Every row comes from one small tree of marks. Brackets hold a mark, then the marks that hang from it, in the order of their numbers. Every link used is in the known rows. Which tree was each row made from?
Known rows:
[q195 q269 q493]: .01,-.28,-.14,.20,.11,-.20,-.12,-.24,.22,-.06,.28,-.09,.08,.12,-.07,.20,.08,-.15
[q493 q43 [q380 [q974 q284]] q435]: -.13,-.04,-.28,.01,-.01,.13,-.08,.09,.16,.03,.06,.12,.05,.17,-.07,.16,.27,-.39
[q493 q43 q380]: -.04,-.23,-.28,.06,-.02,-.03,-.09,-.08,.05,-.09,.16,.12,.10,.07,-.08,.20,.19,-.23
[q195 [q493 [q380 [q974 q284]] [q435 [q269 q43]]]]: -.02,-.13,-.21,.08,.07,.02,-.16,-.16,.22,.25,.05,.01,-.02,.13,-.10,.19,.18,-.46
[q195 [q493 q43]]: -.03,-.21,-.26,.09,.13,-.19,-.04,-.18,.11,-.05,.23,.05,.10,.12,-.12,.24,.11,-.21
[q380 [q974 [q284 [q493 q43 [q435 q269]]]]]: -.15,-.09,-.14,.03,.02,.02,-.10,-.03,.31,.09,.12,.04,.02,.17,-.13,.20,.13,-.44
[q974 q380]: -.12,-.31,-.14,.05,-.12,-.13,-.14,-.14,.28,-.07,.27,.03,.07,.08,-.06,.19,.12,-.22
[q793 q137]: -.10,-.20,-.15,.15,-.03,-.23,-.14,-.05,.28,-.15,.38,.16,.12,.10,-.19,.19,.12,-.16
[q195 q269 [q493 q43 [q380 q974] q435]]: -.09,-.16,-.29,.06,.11,-.04,-.16,-.07,.10,.21,.10,-.09,.02,.14,-.04,.18,.26,-.28
[q284 q493]: -.11,-.27,-.08,.03,-.01,-.17,-.16,-.17,.29,-.08,.30,.01,.18,.01,-.16,.28,-.02,-.27
[q380 [q493 q435]]: -.24,-.16,-.14,.03,-.08,-.02,-.14,.02,.21,-.03,.15,-.03,.15,.06,-.10,.26,.01,-.38
[q380 [q493 q43 [q435 q269]] [q974 q284]]: -.23,-.01,-.18,.08,-.01,.11,-.06,.06,.20,.14,-.01,.00,.00,.22,-.11,.22,.12,-.52
[q269 q43]: .01,-.20,-.20,.09,.00,-.14,-.10,-.16,.15,-.06,.33,.19,.10,.06,-.05,.22,.07,-.22
[q137 [q493 q43 q435]]: -.06,-.23,-.21,.00,.01,-.03,-.02,.01,.13,-.01,.21,.05,.11,.07,-.18,.16,.15,-.23
[q284 [q493 q43 [q380 q974]]]: -.13,-.19,-.19,-.04,.03,-.09,-.18,-.11,.16,.15,.18,.04,.14,.03,-.15,.29,.11,-.33
[q195 q493]: -.02,-.23,-.13,.09,.08,-.22,-.10,-.21,.24,-.07,.29,.01,.14,.09,-.13,.26,.03,-.21
[q137 q493]: .03,-.29,-.04,.06,.00,-.14,-.05,-.13,.24,-.07,.32,.05,.17,.03,-.21,.22,.01,-.16
[q435 [q269 q43]]: .02,-.25,-.16,.11,-.04,-.10,-.12,-.22,.16,-.01,.25,.13,.01,.06,-.04,.18,.07,-.27

Which tree is each row?
-.26,-.19,-.29,.13,-.07,.10,-.06,.00,.20,-.01,.01,-.03,.01,.21,-.09,.16,.22,-.45 -> [q974 q284 [q380 [q493 q43 q435]]]
-.20,-.29,-.27,.09,-.06,.06,-.11,-.12,.29,.03,.03,-.06,-.06,.16,-.11,.11,.23,-.45 -> [q974 [q284 [q493 q43 [q435 q269]]] q380]
.02,-.33,-.17,.03,-.05,.04,-.14,-.14,.13,.18,.12,.01,.04,-.01,-.16,.14,.14,-.33 -> [q137 [q493 q380 [q435 [q269 q43]]]]
-.05,-.26,-.13,.13,.01,-.01,-.12,-.17,.31,-.12,.16,.02,.14,.08,-.19,.22,.07,-.35 -> [q974 [q284 [q493 q380]]]
-.14,-.31,-.13,.13,-.05,-.07,-.13,-.19,.38,-.07,.19,-.02,.07,.13,-.15,.19,.11,-.35 -> [q974 [q284 q493] q380]
-.22,-.15,-.24,-.11,-.01,-.01,-.20,-.01,.17,.18,.12,.01,.12,.03,-.12,.25,.16,-.40 -> [q284 [q493 q43 [q380 q974] q435]]
-.25,.03,-.20,.06,.02,.08,-.04,.11,.20,.08,.06,.05,.08,.22,-.12,.25,.12,-.48 -> [q380 [q493 q43 q435] [q974 q284]]
-.04,-.09,-.23,.08,.03,.03,-.05,-.02,.15,.00,.13,.15,.07,.17,-.10,.21,.21,-.32 -> [q493 q43 [q380 [q974 q284]]]
-.06,-.28,-.23,.12,.05,-.05,-.19,-.15,.18,.04,.13,-.15,.07,.08,-.06,.15,.18,-.25 -> [q195 q269 [q493 q380 q435]]
-.18,-.03,-.12,.10,-.02,.08,-.12,-.01,.26,.21,.05,.03,.01,.17,-.09,.23,.06,-.55 -> [q380 [q493 [q435 [q269 q43]]] [q974 q284]]
-.06,-.17,-.21,.00,.04,-.06,-.21,-.17,.17,.32,.10,-.01,.01,.06,-.07,.21,.15,-.42 -> [q195 [q493 [q380 q974] [q435 [q269 q43]]]]
-.22,-.25,-.29,.07,-.04,.03,-.10,-.08,.28,-.03,.09,-.02,.01,.16,-.12,.14,.24,-.41 -> [q974 [q284 [q493 q43 q435]] q380]
-.20,-.19,-.22,-.08,-.04,.03,-.22,-.06,.17,.24,.05,-.03,.05,.03,-.11,.21,.16,-.45 -> [q284 [q493 q43 [q380 q974] [q435 q269]]]
-.15,-.31,-.22,.11,-.07,.04,-.17,-.19,.33,.10,.09,-.02,-.05,.13,-.10,.13,.18,-.47 -> [q974 [q284 [q493 [q435 [q269 q43]]]] q380]
-.16,-.01,-.15,.12,.05,-.01,-.02,.01,.18,.05,.12,.08,.10,.22,-.14,.29,.07,-.41 -> [q380 [q493 q43] [q974 q284]]
-.04,-.29,-.12,-.01,-.06,.01,-.12,-.04,.20,.04,.17,-.01,.15,-.01,-.19,.17,.12,-.27 -> [q137 [q493 q380 q435]]
.03,-.20,-.12,.05,-.01,.09,-.11,-.08,.22,.26,.09,.05,.02,.08,-.18,.15,.16,-.41 -> [q137 [q493 [q380 [q974 q284]] [q435 [q269 q43]]]]
-.07,-.17,-.19,-.07,.00,.02,-.08,.04,.11,.19,.14,.04,.11,.05,-.18,.19,.20,-.30 -> [q137 [q493 q43 [q380 q974] q435]]
-.29,-.01,-.20,-.04,-.02,-.01,-.11,.11,.14,.16,.12,.03,.11,.13,-.09,.29,.09,-.42 -> [q380 [q493 q43 q435] q974]
